Every row comes from one small tree of marks. The marks that hang from a mark follow it in brackets, in alphabetical order. Every link used is in the known rows. Which tree was each row made from?
Known rows
vite[zafek[bimomup[tizanug[zisaf]] rine vuta]]: [ 65 -53  49 -61  -4  37  17   8  23  10 -15   0 -48  12  -7  29   3 -15
   4   7   5  34]
bimomup[tizanug[rubi zisaf]]: [ 47   7  49 -11  -3  16   1  30  52  11 -11   9 -35  31   0  -9 -15  -4
   6  20 -19   9]
rubi[mukon tizanug[rine vite zisaf]]: [  7 -49  41 -26  -9  14 -16  23  73 -15 -23  49 -20 -79  28 -33  -4  26
  14  46   1  36]
zafek[rine]: [ -9 -27  12 -20  -3  22  -1  13   6  23  17  -3 -17  39  -6  32   6  16
  25  -6  24  31]
tizanug[rubi[mukon] vite zisaf]: [ 15 -14  39   3 -22  22 -11  12 113   8 -12   8 -37  12   6 -13  24  -5
  13  -4 -16  15]
gedu[rubi[tizanug]]: [-24 -28  30 -27   5   1  25   3 -32  16   7  -7 -10  35  17 -14 -10 -22
  27  66 -25  16]
tizanug[vite[zafek] zisaf]: [ 39  -6  19   8  -7  26   2  21  71  18 -30 -26 -71 -20   9 -16  17   4
  -7  26   8   8]
gedu[rubi[mukon tizanug[rine vite[zafek] zisaf]]]: [ 11 -40  44 -41 -19  11  13  21  75  -9 -47  14 -25 -64  29 -55   5  -6
  10  49 -39  28]
vuta[tizanug zafek[bimomup rine rubi[mukon] vite]]: [-22 -53  68 -66 -35  27   6  -6   9   7 -23  -9  21  54  22  24  57   4
  14   7  46  48]
gedu[rubi[mukon tizanug[rine zisaf]]]: [  9 -52  43 -43  -9   2  15  18  32 -12 -26  39   7 -30  26 -38   7 -23
  21  38 -43  38]
vite[zafek[bimomup[tizanug] rine rubi[mukon] vuta]]: [  32  -31   59 -102  -29   44   44  -17   18   26   10    4  -12    5
  -13   52   22  -29   29  -20  -11   41]
zafek[rine vuta[tizanug]]: [  4 -43   5 -31   3  22   5  -1  -4   1   7  14 -11  45   4  44  16   8
  18  39  20  41]
zafek[rine rubi vite vuta[tizanug]]: [  6 -58  42 -60  -3  40  23  14 -10  -5  20   1  -2  50 -11  66  42   5
  16  19  26  48]
zisaf[tizanug[vite]]: [-14  11  12   3   0  20 -10  14   7  17  12  -9 -37   7  20  -4 -46  26
  23  -2  24 -13]
tizanug[rine vite]: [  0 -18  10 -16  -8  19 -13  16  15   5  -5   2 -14 -38  12 -16   8  30
  31  13  36   8]
zisaf[tizanug[vite[zafek]]]: [ -2  28   8   1  -1  22  -2  15  32  22  -8 -27 -59   7  24 -16 -40  26
  11   6  14 -12]
vite[zafek[bimomup[tizanug] rine vuta]]: [ 29 -42  35 -72  -8  36  17  -9  -8  18   6  -6 -36  28  -1  35   0   0
  20   9  14  28]
vite[zafek]: [ 12  10  -2  -4   2  18  13   0  23  28 -11 -25 -49  32  16  -7  22  -1
   9  25   1  11]
tizanug[rubi[mukon] zisaf]: [ 25 -11  33  -1 -12  17  -1   6  96   9  -9  17 -29  47   6 -10  29 -20
  13  -7 -32  26]
rubi[mukon tizanug[rine vite[zafek[bimomup]] zisaf]]: [ 18 -57  58 -40 -18  19  -6   9  79  -9 -43  24 -46 -58  28 -49  13   5
  14  56  -7  31]
rubi[tizanug]: [-16 -20  20 -13  10   7   4   2  -8  15   9  10 -28  22  20  -3 -11   7
  18  71   5  24]
rubi[mukon tizanug[rine vite[zafek] zisaf]]: [ 19 -31  35 -27 -14  17  -7  22  98  -9 -43  32 -43 -77  32 -45   2  26
   3  54 -10  36]
vite[zafek[rubi vuta[tizanug[rine]]]]: [ 48   4  15 -52   1  21  45   6   6  -7 -31   1 -10   3   0  13  43 -25
  15  48  -9  30]

Write each row's tree
[ 13   9  -4 -12   9  31  11  -1  21  12  -1 -16 -57  14  21   6 -27  10
  12   0  13  -4]
zisaf[tizanug[vite[zafek[vuta]]]]
[ 11 -75  92 -58  -3  28  20  26  -3   1 -25  -8  -9  45   0  26  26 -12
   0  22  47  52]
vuta[zafek[bimomup rine rubi[tizanug[zisaf]] vite]]
[ 11  19  36 -47 -31  22 -13  14  97   5 -23  16 -25 -37  21 -42 -10  39
  25   7 -12  10]
bimomup[tizanug[rine rubi[mukon] vite[zafek]]]
[ -1 -57  50 -39 -18   8   5  22  49 -12 -25  31   0 -65  25 -44  -1  -6
  24  41 -26  28]
gedu[rubi[mukon tizanug[rine vite zisaf]]]
[ 17 -45  34 -30   0   7  -3  16  55 -12 -22  57 -12 -43  29 -29   3   9
  13  44 -14  45]
rubi[mukon tizanug[rine zisaf]]
[ 71 -10  76 -77 -32  26  30  14  48   6 -41  15 -16 -53   0 -18  21 -28
  16  -2 -27  25]
vite[zafek[bimomup[tizanug[rine zisaf]] rubi[mukon]]]
[ -1 -12  53 -54 -37  12   8 -12  16  -1 -53  -1  31 -31  26 -23  46  -9
  27  29  40  17]
vuta[tizanug[rine vite] zafek[bimomup rubi[mukon]]]
[ 42 -23  22  -6   2   6  -9  29  28 -18 -41  23 -14 -14  17 -24  17   9
   4  58   5  26]
vuta[tizanug[rine zisaf]]
[ 33 -29  76 -48 -17  20  42  -2  54  15 -25   4 -44   4   3  -7  31 -53
   6  49 -40  37]
vite[zafek[bimomup rubi[mukon tizanug[zisaf]]]]
[ 27 -27  48 -68  -8  33  18  -5  27  14   2  -8 -36  78 -14  28  -1 -12
  27   2  -6  26]
vite[zafek[bimomup[tizanug[rubi]] rine vuta]]
[ 20  -6  37   3 -16   8  -6   9  96  -4 -27  24 -23  50  18 -18  28 -13
   3  42 -37  28]
vuta[tizanug[rubi[mukon] zisaf]]
[ 46 -72  42 -29  -4  23  -7   6  18 -29 -33  19 -22 -25  11 -10  33 -10
  18  56  24  18]
zafek[bimomup vuta[tizanug[rine vite zisaf]]]
[  0 -28  67 -67  -9  24  44   8   1  23  -1 -17 -33  44 -23  31   6 -27
  26  43  -5  39]
vite[zafek[bimomup rine rubi[tizanug]]]
[ 41 -42  48 -65  -5  37  50  11  71   7 -11  27 -34  -3 -14  47  23 -34
   2  15 -33  69]
vite[zafek[rine rubi[mukon tizanug[zisaf]] vuta]]
[ 38   4  56  -6 -12  22 -10  35  69  10 -10   0 -43  -7  -2 -12 -23  13
   7  21  -2   0]
bimomup[tizanug[rubi vite zisaf]]
[ 32  17  28  17   1  -3  -3  15  56   0 -65  -8 -14  76  24 -24  25 -15
 -14  51  11  20]
vuta[tizanug[rubi zisaf] zafek]
[ 25 -21  58 -53 -16  26  39  25  83  15 -17  16 -35  -8 -12  26   9 -18
   2  22 -34  61]
vite[zafek[rine rubi[mukon tizanug[zisaf]]]]
[  0 -25  66 -54 -17  22  -4  10  12  18  16   0 -14  73 -16  18 -20   6
  39   2   6  17]
zafek[bimomup[tizanug[rubi]] rine]
[ 17 -39  47 -78 -27  35  43 -22  31  10  -9  -1 -14  44  -8  47  52 -40
  25  18 -16  48]
vite[zafek[bimomup rine rubi[mukon] vuta[tizanug]]]
[ 74 -77  83 -85  -3  42  24  23 -20 -19  -4  20  -7 -22  -6  21  34 -18
  19  -4  18  28]
zafek[bimomup[tizanug[rine zisaf]] rubi vite vuta]
[ 33  -2  37  14   0   6   0  23  63  -4 -29   3 -34  69   4 -14  17 -13
   2  59 -22  18]
vuta[tizanug[rubi zisaf]]
[ 14  32  36 -20 -17  24  -3  17  65  24 -11 -23 -53  11   9 -20 -21  25
  12  31  -5  -5]
bimomup[tizanug[rubi vite[zafek]]]
[ 13 -38  44 -17  -4  26   1  36  74   8 -23  -1 -67 -20   1   3 -19  25
  -5  54   8  38]
rubi[tizanug[vite[zafek[rine]] zisaf]]
[ 46  -4  56 -24 -12  19 -16  47  69  -9 -27  20 -22 -37  -1 -28 -23  27
  18  14   3   5]
bimomup[tizanug[rine rubi vite zisaf]]
[  7   8  54 -60 -27  28  22   4  37   6 -20  -6 -18 -25  10 -18  -8  -7
  40 -29  -4   0]
zisaf[tizanug[rine vite[zafek[bimomup rubi[mukon]]]]]
[ 50  -1  41 -38 -28  31  23  27  97   5 -41   3 -27 -74  -2 -15  39 -10
  12 -13 -14  28]
tizanug[rine vite[zafek[rubi[mukon]]] zisaf]
[-21 -50  80 -60 -19  27  24  14  -7  18  21  -8 -18   8 -27  36  -9  -9
  39  40  20  29]
zafek[bimomup rine rubi[tizanug[vite]]]
[  5 -55  57 -92 -14  34  49 -21  21  16   9  11 -21  32 -11  46  29 -42
  30  22 -19  57]
vite[zafek[bimomup rine rubi[mukon tizanug] vuta]]
[ -7 -66  73 -63 -16  40  19  14 -20  14  28 -23 -12  63 -22  49  41  -5
  35 -19  34  31]
zafek[bimomup rine rubi vite]
[  3  16  42 -18 -15  21 -12  17  39  18   9  -7 -30  12   5  -8 -27  25
  25  25   8  -4]
bimomup[tizanug[rubi vite]]
[ 44 -10  51 -50 -11  17  35  24  74  -4 -42  32 -25 -47   6 -18  21 -21
   7  38 -38  47]
vite[zafek[rubi[mukon tizanug[rine zisaf]]]]
